Each row was made from one path, in order. Every step used is in the known rows, and no mark comes twice. Write each row's path.
Known rows
gibiruf nufuni: [-0.19  0.08 -0.22  0.11 -0.61  0.34 -0.71  1.15  0.81  2.17 -1.11  1.86
 -0.21 -1.65  1.51 -0.59  1.84 -0.72 -0.95  0.22 -0.36 -1.94 -0.15  0.42
  0.06]
gepi gola: [-0.49  2.92  2.41 -0.50 -0.14 -1.64  1.88  0.40  0.42  2.54 -0.31  1.01
  0.93 -1.56 -1.86  0.87 -2.07 -1.51 -2.19 -0.26  0.15 -1.51 -1.83 -0.82
  0.36]
kile gepi: [-0.16 -1.13  0.92  1.79  2.30 -0.78 -0.10 -1.23  0.66 -0.93  1.02  0.94
  3.78 -0.41  0.37 -0.04  1.77 -1.02 -1.30  1.41 -0.73 -0.55  0.35  0.38
 -0.02]
kile nufuni gibiruf mapin: [ 3.06 -1.57  0.31  0.40  0.23 -0.63  1.47  2.18  4.26  0.65 -2.49  1.70
 -0.74 -0.84  3.43  2.09  2.26 -1.52  1.53  2.36  0.73 -0.82  1.53 -2.16
 -2.00]
malog mapin gibiruf nufuni kile gepi gola: [ 1.68  1.89  0.58 -0.54  0.65  0.00  1.64  2.89  4.69  1.14 -1.94  2.05
  2.84  0.34 -1.22  2.29 -0.40 -1.40 -2.29  4.49  1.22 -4.62  1.89  3.75
 -0.38]
malog mapin gibiruf: [ 1.13 -1.08  0.60  0.67 -0.01  0.19 -0.26  2.05  3.74 -1.89 -0.82 -0.97
  0.21  1.08 -1.02  1.46 -2.37  0.63  0.90  2.48  1.69 -3.22  1.40  2.43
 -1.43]
gepi kile nufuni gibiruf: [ 3.66  3.29 -1.63 -2.74  0.26 -0.51  4.14 -0.19  0.70 -1.33 -1.28  0.03
 -0.58  0.34  0.75  2.26  3.95 -0.61 -0.02  0.85 -0.60  2.40  2.59 -1.41
 -0.36]
nogal mapin: [-0.56  0.87 -0.32  1.74  1.53  0.52  0.69  2.32  1.20  0.00 -0.27 -0.03
  2.79  1.28  2.90  1.83 -1.14 -0.77  0.91  0.71 -1.63 -1.50 -1.19  0.84
 -0.32]
gola gepi kile nufuni: [ 3.94  3.27 -1.12  0.99  3.96 -2.70  4.81 -1.27 -2.26 -0.07  1.23  2.71
  3.45 -1.40  0.90 -0.71  4.13 -0.67 -2.94 -0.38 -1.88  0.18  1.69  0.96
  0.50]
gepi gola magol repapi tosa: [-3.84  2.03  1.73  0.97  5.14 -4.94  3.63 -3.34 -1.40  2.52 -0.73 -0.02
 -1.81 -4.44 -1.36  0.57  0.00 -2.57 -2.49 -2.93 -0.57  0.91 -2.97 -2.37
  2.42]
tosa repapi magol nogal mapin gibiruf: [-4.18  1.33 -1.91 -2.75  4.27 -1.10  2.27 -1.09  1.14 -1.64  0.56 -2.06
 -2.10 -3.97  2.22  0.52  0.01  0.55 -1.25 -1.01  2.55 -4.65  0.76  0.38
 -0.07]
tosa repapi magol nogal: [-3.20  0.89 -0.92 -3.14  4.96 -0.76  2.09 -1.31 -0.21  0.21  1.12 -1.71
 -2.48 -5.23  0.55 -0.33  1.50  0.30 -0.74 -2.18  2.50 -2.31  0.77 -1.62
  0.90]
nogal magol repapi: [-4.23 -0.40  1.07 -3.06  1.44 -1.13  3.32  0.98  0.93  2.37 -1.53 -4.17
 -2.28 -0.34  1.33 -3.58  0.15 -0.31  0.46 -1.58 -0.59  1.57 -1.25 -0.90
  0.74]
repapi magol nogal mapin gibiruf nufuni kile: [-4.45  2.59 -5.99 -1.79  2.49  1.61  2.09 -0.74  1.06  0.67 -0.17  0.81
 -4.68 -1.12  4.94  0.86  3.57  0.15 -3.74  1.32  1.54 -4.86  1.65  2.32
  0.23]
gola gepi kile: [ 2.87  3.74 -1.66  0.86  4.09 -2.95  4.78 -1.12 -3.32 -0.84  1.63  1.25
  2.98 -0.43 -1.27 -0.25  2.79  0.24 -3.20 -1.35 -1.28  0.42  2.38  1.56
  1.63]
nufuni kile gepi gola: [ 1.06  3.53 -0.23 -1.75  1.42 -0.18  3.21 -0.04  0.13  1.51 -0.37  1.67
  3.38  1.21 -1.66  1.74  1.01 -1.55 -2.73  2.48 -0.10  0.54  1.09  1.40
  1.19]
gibiruf nufuni kile gepi gola magol nogal mapin malog: [-2.25  4.37 -0.68 -0.63  2.74 -1.70  2.74  0.48  0.77  4.26 -2.04  5.09
  0.83 -1.08  5.46 -0.60  3.52 -3.87 -4.68  2.17  0.23 -2.51 -0.26 -0.05
  2.97]
gibiruf mapin nogal magol repapi tosa: [-1.05 -1.68  1.46  3.34  3.84  0.41 -0.34  1.24  4.76  3.32 -4.52 -1.08
 -0.26  1.17  3.68 -0.85 -1.02  0.70  2.97 -0.40 -1.59 -0.69 -1.43 -1.95
  1.66]
kile nufuni gibiruf mapin nogal magol repapi tosa: [-0.25 -1.70  1.58  0.26  2.81 -0.58  1.30  0.38  6.24  1.53 -4.74 -0.27
 -2.60 -1.55  4.87 -0.19  1.25 -1.46  2.38  0.91 -1.08  0.78 -0.70 -3.87
 -0.09]
gibiruf mapin nogal magol repapi: [-0.89 -2.11  2.30  1.29  2.59 -0.17  1.06  2.57  5.47  4.37 -3.99 -1.61
  0.23  2.48  4.33 -2.83 -1.73  0.90  2.76  0.71  0.43 -0.85 -1.63 -1.10
  1.38]
malog mapin gibiruf nufuni kile gepi: [ 2.05 -0.36 -1.10 -0.18  0.79  1.19  0.24  2.61  4.38 -0.78 -1.76  1.37
  2.26  1.40  0.22  1.70  1.16 -0.30 -0.72  4.72  1.19 -3.42  3.11  4.39
 -0.69]
mapin gibiruf nufuni kile gepi: [ 0.26  0.79 -2.89 -2.19 -1.73  0.14  0.31 -1.32  1.47 -0.92 -1.62  1.99
 -0.40  0.90  0.62 -0.39  3.10  0.23 -3.14  3.23  1.25 -1.95  3.00  3.97
 -0.10]
nufuni kile gepi gola magol repapi: [-1.46  2.64 -0.04 -2.25  4.79 -3.67  5.91 -2.00 -0.73  2.32 -0.42  0.42
  1.63 -0.26 -0.74 -0.26  1.96 -2.22 -3.20  1.20  1.08  2.39 -0.10  0.82
  2.74]
tosa repapi magol: [-3.10 -0.44 -0.26 -3.99  3.20 -1.36  2.61 -1.91 -0.78 -0.90  1.38 -2.72
 -0.21 -3.52 -1.33 -0.08  0.98  0.11  1.19 -1.30  1.43 -0.16  1.40 -0.72
  0.05]
nufuni kile gepi gola magol repapi tosa: [-1.65  2.89 -0.85 -0.35  6.03 -3.14  4.33 -3.37 -1.40  1.26 -0.88  0.81
  1.14 -1.58 -1.44  1.54  2.75 -2.40 -2.95  0.08 -0.97  2.64  0.15  0.00
  3.13]
tosa repapi magol nogal mapin malog: [-3.64  2.24 -0.44 -3.14  3.75 -1.82  1.66 -0.88  0.24 -0.44 -0.01 -0.85
 -0.38 -3.95  3.05 -1.35 -0.63 -0.84 -0.05 -1.43  1.54 -2.84  0.60 -2.28
  1.41]

Write each row's path
[-3.70  0.93 -3.59  0.83  4.61 -0.51  2.48 -0.55  1.10  1.18 -0.70  2.82
 -2.65 -0.32  6.80  0.77  5.92 -1.41 -4.34  2.15  1.55 -3.10  0.47  2.61
  1.54]	gola magol nogal mapin gibiruf nufuni kile gepi
[-0.82  3.73 -1.16 -0.45  0.01 -0.65  2.30  1.41  2.77  0.88 -1.86  2.52
  3.39  0.99  2.10  2.08  0.13 -1.71 -3.61  3.59 -0.49 -4.42  0.22  3.76
 -0.15]	nogal mapin gibiruf nufuni kile gepi gola
[-4.96  1.11 -2.98  1.20  5.05  0.84  1.65 -0.56  0.36  0.57  1.79 -0.23
 -2.26 -2.42  4.63  1.06  2.06 -0.70 -2.03 -0.40  0.16 -3.91 -0.61 -0.53
  0.12]	repapi magol nogal mapin
[ 3.90  3.11 -1.50 -0.26  0.92  0.45  2.83  0.06 -0.30  0.47 -1.04  0.79
  1.95  0.94  1.45  1.12  3.53  0.07  0.43  0.31 -1.72  1.05  1.27 -0.28
 -0.16]	gepi kile nufuni
[ 0.71  3.28 -0.44 -1.51  0.61  0.11  2.10  1.06  1.00  3.40 -1.42  3.40
  2.87 -0.62 -0.03  0.91  2.68 -2.07 -3.46  2.41 -0.51 -1.39  0.82  1.69
  1.13]	gibiruf nufuni kile gepi gola
[-0.12  1.15 -0.54  1.69  3.87 -2.20 -0.28 -2.18 -0.38 -0.83 -1.57 -1.09
 -0.30 -3.42 -1.35 -0.02 -1.20 -0.20 -0.04 -3.02 -1.85  0.92 -0.81 -1.47
  1.44]	magol repapi tosa
[-0.92 -0.14 -1.23 -1.08 -2.93 -0.70 -1.06 -1.03  1.46 -0.38 -1.47  1.14
 -2.48 -1.06  0.77 -1.23  0.88  0.54 -2.40  0.94  1.36 -3.39  0.91  2.27
 -0.83]	mapin gibiruf nufuni
[ 2.08 -0.38  0.56 -0.96 -2.14 -2.60  0.61  1.10  2.98 -0.90 -3.07  0.88
 -1.59  0.90  1.21  0.50 -0.62 -0.93  1.26  1.64  1.80 -0.01  3.46 -3.06
  0.23]	nufuni gibiruf mapin malog
[-3.66  1.56 -1.22 -1.83  6.02 -0.37  2.46  0.44  0.63  0.09  0.93 -1.78
 -0.37 -4.28  2.65  0.99  0.58 -0.31 -0.05 -1.65  1.25 -3.46 -0.09 -1.02
  0.60]	tosa repapi magol nogal mapin
[ 3.06 -1.83  1.64  0.40  0.44 -0.08  0.25  0.97  6.21  0.82 -3.11  2.34
 -0.43  0.19  4.59  0.70  0.55 -1.05  1.90  3.37  1.26 -0.50  0.01 -2.29
 -1.01]	kile nufuni gibiruf mapin nogal
[-0.22  2.35 -3.57 -1.47 -1.44  1.12  0.94  1.95  2.00 -0.27 -2.41  1.12
  0.03  2.38  3.30  1.47  0.46  0.15 -1.11  2.65 -0.01 -2.93  1.34  4.13
 -0.41]	nogal mapin gibiruf nufuni kile
[ 2.48 -1.76  1.36  3.78  1.40  0.75 -1.55  1.80  4.59  2.44 -2.72  1.86
  2.08  2.83  3.33  0.06 -1.78  1.07  2.47  2.02  0.96 -2.16 -0.57 -0.37
  0.72]	gibiruf mapin nogal
[ 5.53  2.39 -1.39  1.52  4.46 -3.46  5.86  0.84  0.39 -0.07 -0.51  2.77
  2.48 -1.06  1.64  1.66  4.66 -0.97 -1.90  0.58 -0.74 -0.51  3.82 -0.23
 -0.07]	gola gepi kile nufuni gibiruf mapin
[-1.76 -2.11  3.59 -0.20  1.70  2.94  0.11  3.70  5.83  1.97 -1.67 -1.83
  0.48  2.99  2.42 -0.91 -2.13 -0.12  3.36  2.79 -0.23 -0.44 -1.73  0.26
  0.41]	malog mapin nogal magol
[-0.53  1.73  0.52  0.21 -1.32 -1.17 -0.42  0.82  0.67 -0.83 -1.36  0.99
  2.79  1.77  3.41 -1.04 -2.70 -1.47  0.92  1.07 -1.29 -0.78 -0.34 -0.75
  0.57]	nogal mapin malog
[ 1.39  2.05 -2.87 -2.64 -1.09  1.93  0.71  1.75  0.19  2.34 -2.08  2.02
 -0.85  0.89  1.06  0.26  2.78 -0.11 -0.84  1.50  0.00  0.14  1.84  1.96
  0.93]	gibiruf nufuni kile
[-0.70  5.22 -1.87  0.57  2.39  0.06  1.66  1.98  3.12  2.20 -1.94  3.66
  0.56 -1.18  4.01  1.71  0.75 -1.53 -5.92  2.28  0.88 -6.64 -0.47  2.46
  0.93]	magol nogal mapin gibiruf nufuni kile gepi gola
[-0.91  1.62 -0.13  0.28  4.03 -0.78  2.72  1.82  4.00  2.66 -1.54  2.90
 -1.11 -1.39  1.75  1.91  2.61 -1.92 -4.29  3.45  2.86 -5.20  0.95  2.74
  0.91]	malog mapin gibiruf nufuni kile gepi gola magol nogal
[-1.42  0.83 -1.40  0.75 -1.07 -0.13 -0.27  1.46  2.43 -0.39 -1.62  1.14
  0.48  0.35  3.70  0.73 -0.41 -0.30 -1.29  1.63 -0.37 -4.62 -0.33  2.91
 -1.09]	nogal mapin gibiruf nufuni
[-3.96 -1.36  2.35 -2.06 -0.55  2.02  0.08 -0.28  3.05  1.95 -1.42 -1.44
 -2.05  2.58  3.17 -3.25 -0.58  0.42  1.20  1.15 -0.31  1.33 -2.42 -0.73
  1.08]	mapin nogal magol
[ 2.21  0.59 -1.74 -1.55 -0.87  1.79  0.28  3.46  3.93  0.06 -2.58  0.65
 -0.48  1.74 -0.14  1.73 -0.05  0.47  0.19  3.62  1.65 -3.11  2.88  4.11
 -0.63]	malog mapin gibiruf nufuni kile
[-2.63  2.04 -1.03 -3.07  1.66 -4.47  4.33 -2.98  0.88  1.74 -1.95  1.34
 -1.47 -1.63  0.21 -1.73  2.49 -1.55 -5.25  1.69  2.48 -1.22  0.36  2.74
  1.70]	mapin gibiruf nufuni kile gepi gola magol repapi
[-1.61 -1.58  3.87 -0.79  3.35  0.86  1.18  3.18  6.11  2.27 -2.43 -2.98
  0.74  1.59  2.01 -2.56 -3.74 -0.12  3.09  1.66  0.20  0.05 -2.65 -0.09
  1.30]	malog mapin nogal magol repapi
[-3.27  2.19 -3.59 -3.43  5.15 -0.20  2.88 -0.57  1.79 -0.53 -0.25  0.05
 -0.04 -3.52  3.21  0.80  3.43 -0.28 -2.75  1.16  2.18 -4.79  2.46  2.23
  0.65]	tosa repapi magol nogal mapin gibiruf nufuni kile gepi
[-0.39  3.13 -3.59  0.96  2.46  1.28  0.30  1.69  2.83  0.42 -1.83  3.04
 -0.05 -0.08  5.37  1.10  2.28 -0.34 -4.27  2.47  0.84 -5.60  0.89  3.05
  0.60]	magol nogal mapin gibiruf nufuni kile gepi
[-4.33  1.51 -2.11 -2.63  3.90 -0.85  1.72 -0.24  1.84 -0.05 -0.20 -0.78
 -2.26 -5.23  3.36  0.08  1.42 -0.03 -1.88 -0.97  2.22 -6.04  0.57  0.68
 -0.03]	tosa repapi magol nogal mapin gibiruf nufuni
[-1.49  2.03 -0.36 -1.71  3.04 -1.61  4.80 -1.59 -0.93  1.91  0.26  1.61
  1.43  1.06 -0.34  1.43  3.46 -2.22 -2.92  2.29  0.62  1.91  0.73  1.13
  1.98]	nufuni kile gepi gola magol
[-3.30  2.81 -1.04 -1.09  3.54 -4.04  5.04 -0.55  1.85  1.71 -1.90  1.27
  1.68 -0.55  2.99  0.20  1.08 -2.45 -4.08  2.21  0.59 -2.59 -0.95  3.16
  1.39]	nogal mapin gibiruf nufuni kile gepi gola magol repapi
